What can hang from each mark:
N: Y
V: E J Z
E: D V
F: D S
Z: V
D: F X
J: D M
X: D
S: F X
Y: M N
M: J Y

In the rows, zero is written as 128.
Known rows, with every way that one mark hangs from another:
M{J}: [140 103 136 130 160 147 143 142 115 107 128 118 127  78 105 165 164 117
 139 136 142 122 142 130 169 131 130 134 112 131 116 180 136 111 156 119
 120  93 125 129 124 148 119 139 124 109 146 108 123 142 141 145 135 121
 105 150 145 137]
E{V{J}}: [143 121 151 119 137 124 139 140 115 108 129 119 111 118  92  72 152 107
 151 130 146 109 152 148 141 103 142 157 119 139 115 124 128 104 195 114
 116 125  86 135 100 176  95 134 136 111 141 109 134 140 175 160 173 126
 133 171 167 141]
V{E Z}: [187 123 137 137 170 138 163 145 150  85 116 102 141 129 108 116 154 134
 135  80 132 116 139 133 146 148 135 142 160 144 151 206 157 113 159 123
 103 142  58 127 111 121 118 139 123  77 100 133 130 156 100 154  95 118
 144 149 128 154]
V{E J{D M} Z}: [183 150 138 170 163 125 130 135 149  67 111 160 118 170 106 120 172 126
 146  70 145 129 134 153 136 127 155 142 145 143 147  95 161 110 146 116
 114 217  68 136 119  64  74 120 148 109  96 142 133 164  96 118 134 118
 158 142 129 162]
X{D{F}}: [131  90 142 107 153 141 145 140 123  78 105 101 164 103 163 122 129 157
 148 118 147 124 133  96 115 186 153 155 174 138 123 101 168 142 135 124
 117 120 136 111  85 158 133 182 118 130 106 108 142 135 163 166  91 104
 121 130 175 110]
Y{M{J{D{F}}} N}: [108 115 135 137 143 131 123 127  51 123 128 167 170 113 205 128 167 130
 143 178 136 145 159 118 147 160 137 164 140 140  92  71 163 129 111 139
 124  71 148 122 103 105 127 103 110 126 159 102 125 119 132 124 183 129
 122 123 160 131]
S{F X{D}}: [105 121 136 131 171 157 154 142 113  73 101  94 120 127 101 150 130  68
 141 162 146 132 117 112 168  85 171 113 173 134 123 116  92 131 154 129
 138 142 144 108 121 169 135 152 109  84 141 122 129 157 161 161 111 104
 123 149 158  95]
Y{M{J{D{X}}} N}: [111 118 131 137 153 126 131 133  53 145 120 177 166 114 188 128 162 122
 149 189 130 146 167 121 176 166 128 157 140 140  86 114 135 114 131 135
 127 117 135 126 104 133 136 108  98 123 166 100 116 119 113 107 146 123
 133 133 150 132]
N{Y{M{J}}}: [118 114 140 135 175 145 169 133  70  96 132 151 132 107 106 153 153 103
 147 149 144 118 151 129 172 139 145 129 107 134 116 157 132 106 140 126
 114  70  91 135 103 189 184 127 120 117 115  96 127 134 160 137  99 131
 116 148 134 120]
M{J{D{F{S}}} Y}: [114  78 133 118 136 150 109 127  79  88 126 162 149  75 120 178 155 148
 133 123 152 149 149 165 148 129 127 123 102 128  93 125 104 122  90 118
 135  97 108 144 127 130 125 130 133 135 135 111 134 122 168 102 151 103
  84 122 119 105]
J{D{F X} M{Y{N}}}: [121 105 126 121 101 101  99 133  84 142 103 169 132 159 201 128 135 179
 141 118 146 142 157 110 157 195 149 152 126 144  52  93  86 155  97 113
 144 170 143 125 107 107 135 172 124 136 103 113 130 120 164  94  88  75
 114 128 122  82]
E{D{F X} V{Z}}: [138 119 149  72 122 111 123 138 107 119 101  80 144 160 150  58 133 115
 137 104 145 134 146 127 102 152 141 143 143 142 111 154  69 128 145 121
 126 158  35 119  91 218 147 194 137 109 125 106 167 119 134 159  89  99
 155 145 146 130]
S{X}: [121 113 140 132 160 141 137 140 116  97 116  96 103 126 114 155 150 101
 141 148 149 117 136 113 149 110 159 119 143 133  98 157  74 126 162 115
 124 103 130 113 123 129 117 140 109  74 133 120 116 151 165 155  86 114
 116 150 144  98]
V{J}: [145 112 142 146 163 135 148 131 137  95 124 114 113 115  97 116 161 140
 153 124 143 106 137 136 144 125 143 135 131 137 120 124 162 111 165 116
 113 134 101 131 107 113 113 130 123 114 118 116 125 152 152 157 140 118
 127 159 164 151]
J{D{F{S} X} M}: [112  93 133 111 117 127  93 125 124 122 105 172  89 180 157 178 143 154
 143 114 162 153 149 125  86 138 176 115 141 137  71 109  93 134 102  95
 145 174 144 142  93 151  96 174 127 138  88 114 150 143 155 110  67  91
 109 133 143  79]
N{Y{M{J{D{X}}}}}: [ 91 113 138 129 175 132 154 132  56 111 117 175 116 125 109 159 155 113
 151 161 144 131 149 133 162 151 144 127 100 137  97 163 100 101 128 119
 127 126  80 134 104 191 197 150 112 134 119  93 136 127 142 118  72 115
 127 145 134 114]
D{F{S} X}: [105  79 137 103 127 143 119 127 140 119 107 116  93 137 151 153 128 186
 148 118 150 134 146 134  79 155 149 111 153 142  84 194 121 121 113 105
 133 139  94 130  86 179 134 171 101 119  91 111 154 134 150 144  64  91
 106 140 155 116]
V{J Z}: [151 126 142 147 174 136 152 130 141  80 123 106 124 137  98  93 164 118
 152 103 139 104 124 143 158 144 141 136 154 142 132 135 174 108 163 123
 104 140  56 124 107  99  87 140 124  98 111 122 129 152 128 158 125 117
 143 149 147 180]
Z{V{J}}: [132 131 155 136 156 145 149 146 117 105 105 121  83 109 148 143 160 145
 150 122 143 111 143 130 143 125 134 140 130 141 128 138 132 121 161 102
 110 112 122 127 111 123 128 135 140 118 123 114 108 159 139 159 134 113
 120 152 161 149]
D{F X}: [104  93 137 105 133 121 134 139 130 121 103  94  98 134 160 136 138 186
 146 119 143 119 136 113 100 194 145 129 151 148  82 207 123 129 126 110
 130 152  92 112 103 145 150 194 105 125  96 109 147 136 144 150  77  82
 122 149 162 115]
M{J{D{X}}}: [107 100 135 123 159 132 128 138  95 121 114 149 114 103 107 175 164 129
 145 147 142 138 139 137 157 143 131 133 108 135  92 176  99 107 144 113
 136 155 107 126 128 144 129 164 118 132 148 106 130 135 113 123  99 104
 120 145 142 126]
V{E{D}}: [206 113 138 129 158 139 150 140 136  97 112  98 154 109 107 114 149 145
 132  94 141 127 160 118 117  99 138 137 121 133 152 132 113 123 152 124
 113 150  98 136 105 166 181 121 137 101 114 122 136 147 109 149  96 124
 144 147 139 121]
Y{M{J{D}} N}: [128 118 133 140 159 134 133 131  51 132 130 176 179 107 178 132 172 101
 143 187 133 142 165 118 179 138 134 167 132 135  99  73 151 121 135 139
 121  69 157 129 105 122 125  88 110 114 169 100 109 123 131 119 172 139
 125 131 153 129]
E{D}: [178 102 138 113 159 135 146 133 117 114 114  93 161 115 109 117 150 109
 132 124 145 124 153  97 143 100 148 130 115 127 126 100  91 136 151 121
 116 106 122 133  98 177 162 143 135 106 125 106 131 141 141 156  83 122
 127 147 148 110]
S{F{D} X}: [ 86 123 127 115 151 167 128 135 135 111 117  71  93 159  71 180 149  93
 136 175 146 127 104 132 177  38 170  85 135 129 104 163  80 122 151 120
 145 129 156 127 130 145 175 123 127  88 157 126 125 166 176 161 146 114
 125 146 153  89]

Rows:
[117 118 152 111 131 133 110 122 107  86 123 145 113 160 107  78 157 108
 145 116 152 136 140 173  94  96 154 148 144 140 115  88 129 104 147 112
 122 133  44 137  88 160  58 140 141 116 125 116 158 134 161 156 167 123
 132 142 159 157] => E{V{J{D{F{S}}} Z}}
[105 132 154 130 155 132 134 144 101 120  92 151  72 128 151 153 160 152
 155 134 143 126 142 138 132 137 136 138 126 145 104 145  98 115 149  96
 125 170 105 123 114 122 137 157 135 136 126 112 113 150 116 138 108  96
 131 148 160 141] => Z{V{J{D{X}}}}
[ 95  97 128 142 122 153  89 120  58 103 128 169 141  90 172 166 147 151
 134 153 149 156 155 153 157 124 128 134 113 128  78  99  85 130  87 129
 143  85 133 121 122 122 122 105 119 108 158 116 125 112 170 111 135 109
  81 109 114 120] => M{J{D{F{S{X}}}} Y{N}}
[100  92 141 123 134 158 113 125 130  85 120 108  91 135 145 173 140 143
 139 131 158 134 138 130  83 107 167 107 159 134  95 143 100 127 116 110
 132  83 124 122 101 151 104 136 110  90 110 120 144 144 179 158  97 111
  92 132 154 104] => D{F{S{X}}}
[151 100 127 142 137 142 135 137  80 127 137 140 171  57 146 128 148 145
 137 139 130 123 162 135 226 159 102 155 105 133  99 153 132 127 141 133
 122  77 126 131 121 133 142 113 120 104 153 109 108 118 160 120 144 113
  93 137 113 135] => M{J Y{N}}
[170 130 134 152 154 126 141 138 137  76 122 138 144 143 115 105 155 112
 150  76 145 110 135 154 193 163 146 130 141 138 119 101 142 125 143 118
 107 161  82 136 124  78  75 136 145 105  99 127 113 153 161 112 125 105
 134 145 111 145] => V{J{M{Y}} Z}
[169 138 146 108 114 113 110 133 107  76 117 112 162 154 145  42 141 105
 139  72 157 129 149 157 133 134 147 147 125 135 125  41  91 137 131 124
 117 158  56 133 108 157 112 149 170 121 120 118 151 127 173 125 155 108
 148 140 130 133] => E{D{F} V{J{M{Y}} Z}}
[ 89 115 133 131 138 123 118 129  58 133 118 168 157 121 218 127 160 145
 149 181 134 149 158 122 142 186 133 160 146 144  81 113 147 124 107 135
 131 114 126 118 105 121 142 121  99 133 154 101 129 114 117 111 155 116
 129 125 160 133] => Y{M{J{D{F X}}} N}
[173 139 142 112 125 106 122 140 114 104 108 128 157 152 121  38 135  87
 146  86 149 130 158 167 165 137 136 137 125 134 115  94  55 122 156 119
 122 217  40 139 108 196 126 162 157 115 127 115 142 127 150 103 105 103
 163 152 114 133] => E{D{X} V{J{M{Y}} Z}}
[ 67 111 142 137 160 161 124 118  56  70 127 171 103 133 130 189 152 108
 146 163 160 147 145 144 111 106 167 106 119 131  98 109  90 109  95 121
 133  78  98 132 103 179 168 119 116 115 120 103 143 130 173 128  94 127
 102 124 135 104] => N{Y{M{J{D{F{S{X}}}}}}}
[ 80 100 139 131 144 159  96 122  95  79 123 147 102 113 125 204 164 121
 137 151 160 153 134 150 105  94 154 113 124 128  94 123  90 115 104 113
 143 103 123 126 125 133  97 132 123 114 147 116 140 138 151 136 131 118
  93 122 147 115] => M{J{D{F{S{X}}}}}
[125  91 140 126 163 174 132 132 131  74 112 128 141 109 123 166 128 102
 146 148 155 143 147 129 124  93 167 115 178 124 124 103 100 123 148 118
 124 118 146 126  87 203  99 134 105  83 125 117 126 145 175 150  51 127
 106 129 150  99] => F{S{X{D}}}
[163 138 137 155 157 130 140 133 149  84 123 130 117 164 115 108 165 107
 152  88 146 111 128 137 164 147 160 132 151 140 127 101 168 119 158 115
 108 161  95 133 110  87  60 140 140 101 104 127 127 162 139 137 119 116
 143 150 139 161] => V{J{M} Z}
[166 109 125 135 126 114 117 134  76 139 121 184 158 142 152 135 147 123
 135 126 144 135 165 106 203 140 150 158 111 133  77  53  92 152 134 115
 131 122 176 140 108 110 101 133 136 112 119 114 106 133 175 101 109 106
 104 134 112  79] => J{D M{Y{N}}}
[107 114 140 132 177 139 157 130  51  98 128 171 128 115  96 161 163  96
 145 158 147 130 149 125 168 128 149 133  95 133 108 122 117 109 132 123
 120  86 100 138 106 177 181 131 123 129 124  94 129 132 156 129 101 131
 118 143 135 112] => N{Y{M{J{D}}}}
[127 123 139 148 153 138 117 121 152  67 103 147 100 159 129 115 154 189
 152  76 144 140 134 180  68 149 140 126 163 150 134 155 167  94 108 117
 123 234  10 127 100 102 114 138 121 122  87 138 162 146  79 132 112  99
 153 130 144 185] => V{E J{D{F{S} X}} Z}
[109  79 126  90 136 172 114 126 163 146 118 114 128 137 100 170 134 170
 148 148 145 136 140 151 131  94 148  93 132 125  96 187 122 106 143 106
 131 155 134 152  78 208 170 138 117 123 120 109 137 143 163 139  57 119
 120 133 150 103] => F{D{X} S}
[ 96  98 126 128 119 123 107 130  61 131 115 156 148  90 183 136 147 185
 140 140 135 143 154 139 176 193 109 150 103 142  68 149 105 131  99 127
 141 138 103 118 121 115 156 152 113 138 142 107 131 104 141 105 123  84
 103 122 121 128] => M{J{D{F X}} Y{N}}
[ 96 106 124  95 143 154 139 137 147 147 111  82 101 155  74 157 141 134
 141 157 136 125 113 135 176  83 151  97 126 137  98 207 116 113 150 116
 144 165 132 138 111 172 198 156 124 120 133 114 139 156 155 155 129  97
 133 155 157 104] => S{F{D{X}}}
[186 133 152 122 153 148 151 152 119 110  94 109 122 101 157 147 148 146
 130  95 140 131 164 113 121 104 129 139 125 137 158 157  94 130 149 108
 111 127 113 132 110 170 186 129 153 102 119 121 118 154  98 154  93 118
 131 141 136 123] => Z{V{E{D}}}
[151  96 150  79 111 140 109 126 106 112 119 107 144 130 133  89 133 112
 129 120 158 144 165 133  76  67 156 135 123 127 116  84  80 130 138 116
 127  88  98 144  75 252 138 141 146 112 129 103 164 121 182 162 122 127
 115 142 161 102] => E{D{F{S}} V}
[190 126 140 122 155 135 142 135 142  73 107  79 157 139 141  97 150 154
 129  66 140 129 139 122  97 143 139 135 156 141 156 147 141 129 121 132
 107 151  43 121 102 136 162 145 137  95  97 130 156 145  93 159  97 112
 153 130 133 152] => V{E{D{F}} Z}
[128 106 150  90 114 146  99 126 102  94 117  99 126 138 134 102 130  94
 132 132 164 148 160 137  73  55 165 124 131 126 109  81  41 130 136 116
 134  97 101 130  88 244 131 136 139  91 143 110 159 126 185 160 119 127
 118 137 155  93] => E{D{F{S{X}}} V}
[106 141 157 153 142 162 108 135 118  65  98 153  55 130 170 183 156 176
 145 108 156 145 144 165  64  84 147 124 145 142 134 125 104 112 113 100
 128 160 100 123 118 110 129 104 142 113 116 136 129 156 117 142 137 111
 120 126 152 144] => Z{V{E J{D{F{S{X}}}}}}
[202 142 141 157 177 139 152 129 154  62 111  97 156 132 100  72 160 139
 142  71 138 120 141 152 123 113 131 132 143 138 175 116 164 107 147 133
 101 194  25 129 107 120 149 111 143  98 107 135 143 153  82 149 117 125
 171 142 137 189] => V{E{D} J Z}
[147 153 150 154 144 129 125 150 131 104  86 174  63 145 165 168 160 169
 151  93 147 136 154 146 116 135 141 141 128 148 126 142 111 115 144  92
 127 227 115 135 124 110 134 138 151 137 105 130 117 164  93 111 107  99
 142 147 140 133] => Z{V{E J{D{X} M}}}
[ 89 101 140 126 159 155 134 118  61  87 130 180 117 125 123 174 153 124
 144 147 155 144 151 140 116 118 157 120 107 132 106 111 130 108  97 119
 126  73  93 144  89 190 173 124 122 134 110  97 146 127 169 130 102 128
 101 128 140 114] => N{Y{M{J{D{F{S}}}}}}
